What can hang from each mark
mapal: pige
ripu: moba pige
pige: guruva mapal misi ripu
nadug: moba
moba: mapal ripu
misi: guruva nadug pige
guruva: pige

Every row comes from one small tree of marks. The marks that hang from a mark follow it in brackets, in alphabetical order. Every link used is in the known rows. Which tree was each row made from?
Known rows
guruva[pige[mapal misi ripu]]: [ 19  32 -30   5 -30   8   3  -1  21 -17   0 -18  24 -38  -2 -19  -9  -3
   5 -14]
mapal[pige[misi[guruva]]]: [-24   9 -18  -4   6  31  30  20   8  12  34  24 -33 -12  19  11 -15  32
 -35   7]
guruva[pige[misi[nadug[moba]] ripu]]: [  0  54 -33  30 -27  17  13 -10 -16 -23  25 -15   9 -19 -20  -8  -2  28
 -14  51]
misi[pige[guruva]]: [-11  -2   4  -2  25   0 -13  10  18   5   1  -8  -6   3  10  -2   3  -4
 -20 -29]
moba[mapal[pige[ripu]]]: [  4 -35  12 -20 -20 -15   8  28  -6  10   3  24 -13  14   8  23  13  32
   9  43]
mapal[pige[guruva ripu[moba]]]: [ -3 -47  16 -36  20   5  21 -40 -37  45 -25   8  -7   8   6  22   2  30
  21  28]
misi[pige[guruva mapal ripu]]: [ 20  -2   6   9  24 -10 -36 -39  22   3  -7 -26  23 -11  16 -13  20  -5
  28 -31]
guruva[pige[mapal misi ripu[moba]]]: [ 17  18 -14  -9 -38  12  13 -20  11  -9 -21  -7  18 -27 -20 -10 -21 -22
  29 -15]
misi[guruva[pige[mapal ripu]]]: [  0  -8   1   1  -4  18 -21 -16  21  -1  15  -4  25 -27  23 -18   9  16
 -28   2]
pige[guruva mapal]: [  1 -18  -3 -21  23 -25 -25  20  11  -9 -24   5  -7   5  17  -9   0 -12
  -2  -5]
guruva[pige[misi ripu[moba]]]: [  1  10 -19  -7 -26  19  38  -9 -16   0 -25  -2  12 -22 -19  13 -28  -3
   0 -12]
guruva[pige[mapal misi[nadug[moba]] ripu]]: [ 16  61 -25  27 -35   7 -11 -20  11 -33  30 -18  15 -25 -22 -32   6   8
  15  48]
nadug[moba[ripu]]: [-19  10 -36   8 -24 -32  -3 -11 -34 -20 -66   9 -25  12   6  32 -40  43
   8  78]
ripu[moba pige]: [-20 -18  34 -51 -23   5   9  20  15  27 -31  18  -3  -3 -25  16 -47 -45
  -4  -6]
misi[guruva nadug pige[ripu[moba[mapal]]]]: [  2 -27  37  28  12   3  -8  -7  -2   4  37  11  16  21  -1  10  34 -15
  11 -19]
misi[nadug pige[mapal ripu]]: [ 17  14   8  20 -13 -13 -54 -16  46  -7  28 -16  43 -27   7 -13  14 -22
  36  16]
nadug[moba[mapal]]: [-20  -5   6  -9 -21 -36  -6  53 -10 -45 -34  42 -54  42 -12  24 -10  15
  -7  57]
misi[nadug]: [-19  -8  -7  -8  -6 -21 -18  55   7 -13   6  20   6  -7   8  14 -13 -12
 -22  41]
pige[guruva ripu]: [ -2 -34 -13  -4  42 -19  -1  -6 -41   6 -45  -5   9   1  26  22   3  27
 -13  -4]
misi[pige[guruva mapal]]: [  6   7  10  -5  15  -9 -38   0  46  -5   9 -12   1  -3   9 -24  10 -22
   8 -30]

Which tree is each row?
[ -2  -5 -23  -1   0  -8  29 -13 -35  -8 -60  14  -1  -9  -8  41 -38  -5
  28  -9] => pige[misi ripu[moba]]
[  1  28  14  43   5   8 -55 -56  28 -20  39  -6   7  -9   7 -17  23  16
  21  43] => misi[guruva nadug[moba] pige[mapal ripu]]
[ -7  -5  28 -11   1  23  46  35  -4  10   8  20 -23  20 -23   7 -14 -45
 -19 -80] => ripu[moba[mapal] pige[misi[guruva]]]
[  3  27  -4   4  28  18  23  30  -2  23  41 -30  17 -10 -12 -21   3 -35
 -31 -58] => ripu[pige[guruva misi[nadug]]]
[  2 -40  47 -42  11  -4  24  36 -12  28 -18   7 -14  40 -26   1   3 -44
  -7 -57] => ripu[moba[mapal] pige[guruva]]
[ -5 -53  32 -46   5  -8  28  33 -17  25   2  32 -40  47  -9   8  17   1
   8  11] => ripu[moba[mapal[pige[guruva]]]]
[ 11  22 -34  19  -3  -9  52 -10 -47   0  -1  -8 -52  43  -5   3  14  57
  16  24] => nadug[moba[mapal[pige[guruva misi]] ripu]]
[  3 -10   1  12  35  -3 -14 -31  -5  13 -13 -22  19  -6  18   8  13  17
  -1 -31] => misi[pige[guruva ripu]]
[ 12  32 -26  20  -5  17  14 -20  14  18  -1 -29  18 -25  11 -11 -25 -17
  -4 -60] => moba[ripu[pige[mapal misi[guruva]]]]
[  8 -18  19  12  30   2 -11 -39 -16  21   9 -19  30   3  -4   2  21 -13
  24 -15] => misi[nadug pige[guruva ripu[moba]]]
[ -9 -23   5 -27 -30   9  11  -9 -10  12 -34   5  18 -12 -10  17 -22   3
  -4  23] => guruva[pige[ripu[moba]]]
[-20  16  26  34   1   1 -26  26  22 -30  61  22 -32  35  -6  -8  31   7
 -21  27] => misi[guruva nadug[moba[mapal]] pige]
[-15  -1   7 -14 -14  17 -24  27  43  -8  27  11   5 -18  17 -26  -1  -4
 -47   5] => misi[guruva[pige[mapal]]]
[-11   9  14   7   4   9 -43   1  61 -11  23  10  -3 -14  20 -12  -1 -16
  -9 -17] => misi[guruva pige[mapal]]
[ 15 -40   8 -20  24 -25 -13 -35 -22   6 -60   2   9   8   5   7   0 -12
  43  -8] => pige[guruva mapal ripu[moba]]
[ 25   7 -33  15  34 -16   3 -20 -21 -12 -31 -18  10 -11  16  -4   4   3
  22 -41] => pige[guruva mapal misi ripu]
[  4 -35  19 -22 -35  -6  19  24 -15  -2 -21  13   7  17 -19  13   2  -7
  -1   7] => guruva[pige[ripu[moba[mapal]]]]
[-12 -13 -17  14  25  11  32 -25 -43   1 -41  17  -6  -6   9  36 -25  10
   3 -30] => pige[misi[guruva] ripu[moba]]
[ 13   6  17  37  22 -17 -19 -15 -17 -16  29 -15  -3  36 -10 -10  54  20
  14  13] => misi[nadug[moba[mapal]] pige[guruva ripu]]
[  6  -4  25 -33  13  -2 -18  14  29  22  -4 -16   8  -7  -2 -25  -3 -39
  -8 -40] => ripu[pige[guruva mapal]]
[  7  -4  -6  14  -4 -19  13   1 -42  11  32  -6 -27  46   1  -4  39  53
  10  76] => misi[nadug[moba[mapal[pige[guruva]] ripu]]]
[ 23  39 -28  20 -28   9  -7   7  23 -13  42 -26  45 -38  -7 -29   9 -14
   5   2] => guruva[pige[mapal misi[nadug] ripu]]
[ 33  38 -27  23   9  -2  14 -11  -2  25  25 -59  42 -17  -3 -34   5 -34
  16 -58] => moba[ripu[pige[guruva mapal misi[nadug]]]]
[ -9  26  -7  -7 -35  -3  31  37   1 -25  15  36 -71  31 -21  10  -6  31
   8  54] => nadug[moba[mapal[pige[misi]]]]
[-38   5  -1  16  12  -2 -22  14 -12 -23  19  31 -28  12  10  10  -4  26
 -37  69] => misi[guruva nadug[moba]]
[-18 -16  -5   3   4  26   1  -2  -7   9   8   0  19 -23  25   5   2  35
 -57   5] => misi[guruva[pige[ripu]]]
[ -3  12  19 -17  -4  29  12  -7  29  13   3   7  -8 -12 -18 -12 -31 -55
   6 -65] => ripu[moba pige[mapal misi[guruva]]]
